Each row was made from one small tree. The marks that hang from a mark follow it in brackets, in alphabetical order. Every link used is in the known rows. Write each row's tree.
Known rows
M{P}: [  7  -3   3   9  -6  11  -1   1  -2  -4  11  -7   0   7   0  -6  -4  -5
  -1  23  -7  -3  -5  -6  -4  -2 -11   3 -11  -2   0   7  -8  -1  -1  -5
   0   0 -15   4   1]
P{K{N}}: [ -3   4  -2  11  18   3  -4  -3   5   0   0  10   3   3  -7  -4   2 -10
  -4  11  -5  -5  -1   2   5  -7  -5  17 -10   3  -1   3   5  -9   7 -10
   0   5   4   9  -5]
V{F}: [ -2  -2   5  20  -1   1   7  -1  13  -5   0   3  -6  17   6   1   3  10
   1  29  19  -3   0  -3  12  -4  -7   9 -12   7  -3   2  -8   0  -4  -8
  -3   5 -14  13  -7]
V{F{W} Y{P{K}}}: [ -7  -5   3  50  -6  -4   0   6   6   1  -2 -26   3   0 -31   9  -1  11
   2  21  11   0   1   6  21  -4  -2   1  24  21  27 -22   5 -22  -5 -16
  -6   3  27   0   0]
K{C{U} N{J{P}}}: [ -8   1   9 -33 -18  23   3 -17  11   8 -15   3 -14   3   3  -8  -9  -7
  -3   4 -13   5  -2  -8   2  -2   2  10  -5 -13  -5   5 -15  10  -7  -4
  -1   5  -8  17  -1]
Y{P{K{C}}}: [ -7   2   7  -5 -10   3   0  11 -12  -5  -6  16  10 -10   6   0   3  -5
  -4  -2  -2  -1  -1  -4  -5   8  -4  10   9  28   9   3   7   5   0  -5
  -5  -7  36  -3   4]
V{F Y{P}}: [ -6  -4   6  44 -13   3  12   2  13  -3  -9 -17   6   8 -14   6  -2  18
   5  25  20   1  -1   4  12  -1   6  15  11   8  16   3  -3 -10 -12 -13
  -8   0 -19  11  -4]
P{K{N{J S} W}}: [ -4   1 -13  13  25 -11 -12  -8  -2   6   2  -9  -8  -7  -4   2   5   0
   4 -27   2  -4   2  -5  -3  -4  15  -7  -5 -11  14   6  17  11  -1   7
   5   7 -40   6   0]
J{P{K}}: [  0  -1  -2  -6  13  10  -2   5  -9   2  -2   6   1   0  -1  -3   1  -7
  -4  15  -6   0  -2   4  12   4  14  -3   2  18 -20  -4 -13  13  -2 -14
  -4  -2  12  11   5]
J{P{K{C N W}}}: [  8   3  -2 -11  -1  11 -13  -1  -4   1  -8   9  -1 -21   3  -6   3  -2
  -3 -10 -15   0   1  13 -11  -3   9   8  -1 -11   4 -11   3  -1  12 -14
   6   0  26   4   5]
S{P{K{C W}}}: [  4   3   1   2  -6  -7  -1   1   0  -2  11  -4   3  -3   8   3  -5  -5
  -1  -2  -6   4   4  12 -15   3 -23   2 -11  -1 -16 -16   0  -8  11   2
   4 -11  27 -13  16]
F{V}: [  8  -4   5 -18   2   5   9  11  -4  -2   7  25   1  12   0   0   3   4
  -2  14   3  -6   0  -4  13  -1   6   5   9  -4 -20   2   4   0   0   2
  -3  14 -13  -3 -18]
S{P{K{C N W}}}: [  3   6  -2   7  -4  -5  -7  -7   8   1   5  -3   4  -7   3  -1  -5  -5
  -1  -8 -10   2   4  14 -16  -5 -22   8 -15 -17  -7 -10   6 -17  20  -6
   7  -7  33  -9   8]
K{C N W}: [ 13   2   2 -16 -12   2  -5  -1   4  -6   3  11  -6 -13   6  -5   1   7
  -1  11  -3  -1   1   5 -17  -8  -4  20 -14 -25  14   3   8  -4   8  -2
   7   9 -12   4  -4]
N{J K S{P}}: [ -3   1 -12 -16  12 -18  10 -10   1   1   0  -4   2  24  19   1   0  -1
   5 -17  15   2   0 -11   5   5   5 -39  -8  -5 -30  17 -16   8  -9  22
  -3 -12 -30  -6  -1]
F{V{Y} W}: [ 13  -9   1  -4  -6  -1   8  13   0  -1  10   3  -3   7 -26   5   6  13
   1  28  -3  -2   1   4  18  -9   3   0  23  -8  -4 -17   2 -18  -2  -3
  -2  22 -10 -12 -15]
Y{P{K{N}}}: [-10   2   3  14   9   1  -5  -1  -1   3  -1   4  13 -10 -16  -5  -6  -7
  -2   3   0  -4  -2  -1   7  -3   7  14   7   7  15   7  15  -4   6 -15
  -4   1  14  12  -5]
S{P}: [  2   0   1   3  -4  -7  10  -5   9   2  12 -10   3  17   3  -3 -13  -3
   0  27   3   3   0   2   6   0 -18  -2 -16 -10 -26   5 -16   2   1  -4
  -2  -2 -11   2   2]
Y{P{K{C N W}}}: [ -2   3   6   4  -7   3 -11   2  -6   0  -2   7   8 -29  -5  -4  -2   1
  -2 -13  -4  -2   1   3 -13  -2   3  15   2  -4  33  -1  24  -6  10  -6
   3   0  30   0   3]
Y{P}: [ -2  -4   7  -1  -4   1   5   5  -6   0   5  -1   7  -2  -2  -3  -9   3
  -1  24  12  -2  -3  -8   9   5   7   8   4   6   9  14   2  13  -6  -6
  -6   4 -16  10  -4]
J{P{K{N W}}}: [  5   1  -5  -1  17   9 -14  -4  -2   7   2  -7  -1 -18 -10  -6  -4  -3
  -1   5  -9  -2   0  12   5  -5  17   4   0 -15   1 -10   5   0  10 -17
   4   5   1  13   3]
F{V W}: [ 11  -8   3 -23  -1  -3   2  11  -8   0  16  13  -4   4 -15  -1   3   6
  -3  24   2  -8   1  -6  21  -5   0  -7  19  -9   5 -11   8  -5   4   1
  -1  23   7  -8 -18]
S{P{K{C N}}}: [  1   8   0   3  -6  -1   1  -7  12   0  -3   7   8   7   3  -3  -2 -10
  -3  -5 -14   2   2  11 -11  -3 -27  12 -11  -2 -23   0  -6 -18  15 -11
   1  -8  42  -8   3]
M{P{K{W}}}: [  4  -2   2  26  11   9 -14   3 -10  -2  20 -15   1 -12  -8  -3  -3 -10
   0  10 -10  -4  -3   0 -10  -2  -5  -1 -11   0  11 -14  11  -5   6   1
   5  -3   7  -1  12]
N{J}: [ -4  -3   0 -14   4  -5   8  -4   0   0  10   2 -12  13   8   0  -3   3
  -1  35  10  -1   1 -14   5  -2   5   3 -14   8  -6   7  -5  22 -17   5
  -5   8 -45  14   3]

Write each row's tree
[ -3  -8   5  39 -18  -5   7   5   9   0  -2 -29   0   2 -26   5  -4  21
   5  35  17   1   1   3  19  -6   1   2  20   4  33 -12  -1 -17 -11 -17
  -6  10  -4   4  -4] -> V{F{W} Y{P}}
[  3   2  15 -23 -12  16  -3  -8  10   0  -3   0  -9  -7  -4  -6  -5  -5
  -2   6  -7   3  -1  -1 -12  -8 -13  30 -15 -28  24  -1   5 -11  10   7
   9   9 -10   5  -5] -> K{C{U} N W}
[ -5   6   4  -1   4   9  -3  -3   8   1 -20  12  -2   3  -3  -2  12 -17
  -2 -46  -9   1  -3  -1  -5   1 -12  16   3  -1  10  13  -2  -7   8   8
   6   0  18  -5 -14] -> P{K{C{U} N{S}}}
[  9   0   1 -16  -3  10  -7   8 -12  -3   0   7  -3 -18   8  -1   4  -1
  -3   0  -9   3   1  10  -9   5   6  -2   3   9  -8 -17  -3   9   4  -5
   3  -5  25  -1  12] -> J{P{K{C W}}}
[  0   4   4 -33  -7   1  11  -6   8  -3 -13   4   6  17  17  -2   5 -12
   1 -40   4   8  -3  -7  -4   8 -19 -18  -6  -8 -23  17 -23 -11   6  27
   3 -17  16 -18  -8] -> N{K{C{U}} S{P}}
[  7 -11   4   0 -15  -2   6  16  -6   2   8  -5   7  -6 -33   4  -4  13
   2  21   1  -1   0   1  21  -2  12   1  40  -4  17 -12  13 -12  -3  -6
  -6  17   3 -10 -14] -> F{V{Y{P}} W}
[ -2   2 -10  20  16 -16   5   0   3   5   3 -11   7  15   2   4   0 -10
   2 -27   2   2   0   5   4   7 -13 -15   1   5 -25   9  -9   5   3   2
   0  -9   5 -11   0] -> N{S{P{K}}}
[  3   1   1 -16  -4  12   0   9 -10  -5 -12  19   0  -3  12  -2   8  -5
  -5   4 -12   3  -2   6  -2   6   2   2   3  23 -24  -5 -15   9   0 -12
  -3  -7  34   0   5] -> J{P{K{C}}}
[ -9  -3   4  58   4   2  -1   5   8  -1  -2 -25   7 -10 -22  10  -2  16
   5   8  15   1   1  10   5   0   8   9   9  11  27 -17  15 -16  -5  -8
  -3  -4  -3   5   8] -> V{F Y{P{K{W}}}}
[  1   3 -11 -29  -6 -15  11  -7   1  -5 -10  12   1  16  33   2   6   0
   3 -29   9   3   1 -10 -10   7  -1 -33  -7  -1 -30  17 -18   7  -5  24
  -2 -16  -3 -15   1] -> N{J K{C} S{P}}
[ 12   1   2 -47  -3   3  -2   6  -9 -15   3  24   0  -7  23  -3  12   5
  -2  10  10   0   0  -1 -17  -2   6  -6 -13  -4   1  -1   0  -4   3  20
   3  -5   0  -6   2] -> N{K{C W}}
[ -2   2   0 -49  -5   2   8  -2  -5 -13  -5  31  -5   9  32  -1  13   1
  -4  20   8  -1   0 -17  -9   1   7  -7 -13  15 -11   7  -8   8 -10  24
  -5  -7  -9   0   2] -> N{J K{C}}
[ -4   4  -2  -9   1  -1  -9  -8   0   0   2  10  -9 -12   6   0   2   1
  -2  -2  -8  -2   4  -3 -16  -7   0  11 -15  -4  14 -11  16   1   3   5
   4   3  -1   4   8] -> P{K{C N{J} W}}
[-10  -1  19 -10  -8  14  -6   5  -7   2   3  -5   5 -21  -7   0  -8 -13
  -3  -8  -2   4  -1  -6  -8   7  -6  17   6  10  28 -12  16  -4   3  10
   3  -4  30  -1   9] -> Y{P{K{C{U} W}}}
[ -4  -1   2  22   5   9   1   7   3   5 -11  10  19  -6 -33   3   0   3
   0 -10 -10  -5  -1   6  15  -3  15  16  33   0   4  -4  22 -24   5 -10
  -5   5   9  -4 -15] -> F{V{Y{P{K{N}}}}}
[ -1   4  -9   1 -14 -16   7 -14  13   5 -10  -2  -5  14  14  -1  -2   4
   3 -27  -3   2   2  -2 -10   0 -11  -7 -10 -19 -10  24 -13  10   0   3
   2  -2 -18  -5  -5] -> K{C N{J S{P}}}
[  4  -3  -2  -4  15   7  -9   5 -11   3   7  -6  -2 -13  -3  -2  -5  -2
  -1  11  -4   2   0   9   5   2  14  -8  -1   3  -8 -14   0  12   1  -9
   1   0   2   8  12] -> J{P{K{W}}}
[ -2  -1 -10  10   2 -19  10 -10   5   7   5 -18  -6  24  10   4  -8   1
   5  -9  10   1   1  -7   2   5  -5 -21  -7  -6 -25  17 -13  20  -9   9
  -2  -2 -43   0   1] -> N{J S{P}}
[  3   1   0 -54  -4   1   1  -2 -10 -11   4  20  -8  -5  30   0   7   8
  -1  13  12  -1   2 -12 -16  -1  10 -11 -16   1   3  -3   3   7  -8  27
   1  -4 -14  -1   8] -> N{J K{C W}}
[ -4  -2   5  13  10  -2  -8   7 -13   2  11  -8   8 -18 -10   1  -8  -3
  -1   7   7  -1   0   1   3   4  10   2   5   8  24  -6  20   7   1   0
   0   1   4   5   9] -> Y{P{K{W}}}
[ 11   3  -5 -38   1  -3   5   9  -7 -16 -15  32   2   7  28  -1  26   2
   0 -28  10   0  -3  -6 -11   5   8 -16   2   6  -5  22 -12   3  -1  21
   0  -9   0 -13 -14] -> N{K{C} S}
[  1  -8   4  13  -2  -3   1  16 -10   4   7  -4  12  -9 -39   7  -1   4
   0   8  -6  -2   1   4  22   0  11  -3  45  12  15 -23  20 -18   1  -7
  -6  11  30 -16  -9] -> F{V{Y{P{K}}} W}
[ -7  -1   8 -63 -11  23   6  -9  -2  -1 -14  15  -9   8  22  -4   2  -7
  -4   7  -1   6  -3 -16   4   4   9 -11  -2   8 -19   1 -24  10 -11  17
  -4 -10   6   8   5] -> N{J{P} K{C{U}}}
[ -3   0 -10   2  10  -9   2 -10   7   4  -5   0 -10  12   4  -2   3   4
   3 -13   7  -3  -1 -10   2  -4  13  -2  -5 -14  10  26  -2  16  -8   2
   0  12 -57  11 -13] -> K{N{J S}}
[ -3   2 -12  12   3 -17   6 -18  16  11  -1 -20  -4  18   2  -1 -10   1
   6 -17   3   0   1  -5   3  -3  -5 -12  -9 -24 -16  23  -8   7  -4   0
   1   2 -44   5  -7] -> K{N{J S{P}}}
[  0  -4 -12   2  20  -5  -8   1 -15   9   1 -17 -10  -8   7   4   1   2
   4 -23   2   1   1  -2   4   8  29 -27   8   4  -3  -2   0  30  -8   4
   1   0 -29   7   9] -> N{J{P{K{W}}} S}
[-12   2   2  58   1   6   1  -3  18   1 -18 -15  11   3 -28   5   0   8
   3   3   6  -3  -1   9  11  -7   3  22  13  10  18   0   9 -27   0 -23
  -6  -3  11  10  -5] -> V{F Y{P{K{N}}}}
[  0   0   8  -3  -7   0  -6  10 -14  -3   3   7   7 -23   0   1  -1  -1
  -2  -5   1   1   1   0 -13   7   3   6   5  14  25  -8  18   4   3   2
   0  -5  28  -4   9] -> Y{P{K{C W}}}
[  7   3  -7   8   0 -16  -3   4  -4   0   3  -8   3  -2  10   5   4  -5
   3 -41  -3   4   2  11 -17   9 -14 -13  -1  -4 -11   0   1   0  10   8
   7 -12  20 -22   7] -> N{S{P{K{C W}}}}
[  3   2   5   9 -10  11  -5   8  -6  -9   2  10   4  -3   4  -2   8 -12
  -5  -1 -19  -1  -4  -3 -16   2 -17   8  -7  20  -7  -4  -6  -8   3  -1
   1 -11  38 -10   8] -> M{P{K{C}}}
[-11   1 -12  20  17 -20   5  -6   2   8   5 -15  -1  19   5   7  -4  -8
   3 -22   2   1   2  -6   5   7  -8 -24  -5   8 -22   8  -9  14  -6   6
  -2  -9 -13  -6   7] -> N{J S{P{K}}}
[ -8   3  13 -16  -1  16   2   2   3  -4  -5  15  -2   6   1   0   5 -17
  -7   2  -8   3  -2  -7  -3   3 -21  22  -8  21  -4  -8  -4  -6   1  10
   1  -4  31  -2   1] -> P{K{C{U}}}
[ -4  -4  -4  -7  14   5  -8  -2 -12   7   9 -13 -10  -9   2   2  -8  -1
   0  18  -2   1   2  -1   6   2  23 -13  -4   8  -9 -17   2  23  -9  -4
  -1   1 -16  14  17] -> N{J{P{K{W}}}}
[ -2   0 -10 -14   1  -1   1   3 -12   2 -18   9  -9   0  20   3  12  -2
  -1 -33  -6   2  -1  -2  -3  12  13 -20  11  23 -11   8 -13  30 -12   2
  -3  -7   6  -1   5] -> N{J{P{K{C}}} S}
[  3   5   4  14  -9  15 -10  -2   3  -5  -4  13   5  -5  -1  -7   7 -12
  -5  -8 -24  -4  -4   0 -17  -5 -17  15 -10   4   2   1   0 -19  10 -10
   3  -7  40  -5   0] -> M{P{K{C N}}}
[  1   1 -12  12   5 -22  -2 -17  11  12   9 -28  -6   4   2   0 -13   6
   8 -20   7   1   4   3  -4  -4   1 -15 -13 -40   0  12   3  10   0   5
   6   5 -54   3   1] -> K{N{J S{P}} W}
[ 10   1 -10  18   6 -17  -3 -11  11   8   6 -24   1   1  -5  -3  -9   4
   8 -24   4   0   1  11  -5  -4  -3 -10 -11 -44   1  16   2  -1  12  -1
   8   4 -33   0  -7] -> K{N{S{P}} W}
[  3  -6   0  33 -10  -5   7   2  15  -4   3 -20 -10  14 -21   6   6  18
   4  42  13   1   2   7  18 -11  -9   6   6   2  12 -16  -9 -19  -8 -12
  -3  12 -12   2  -6] -> V{F{W} Y}
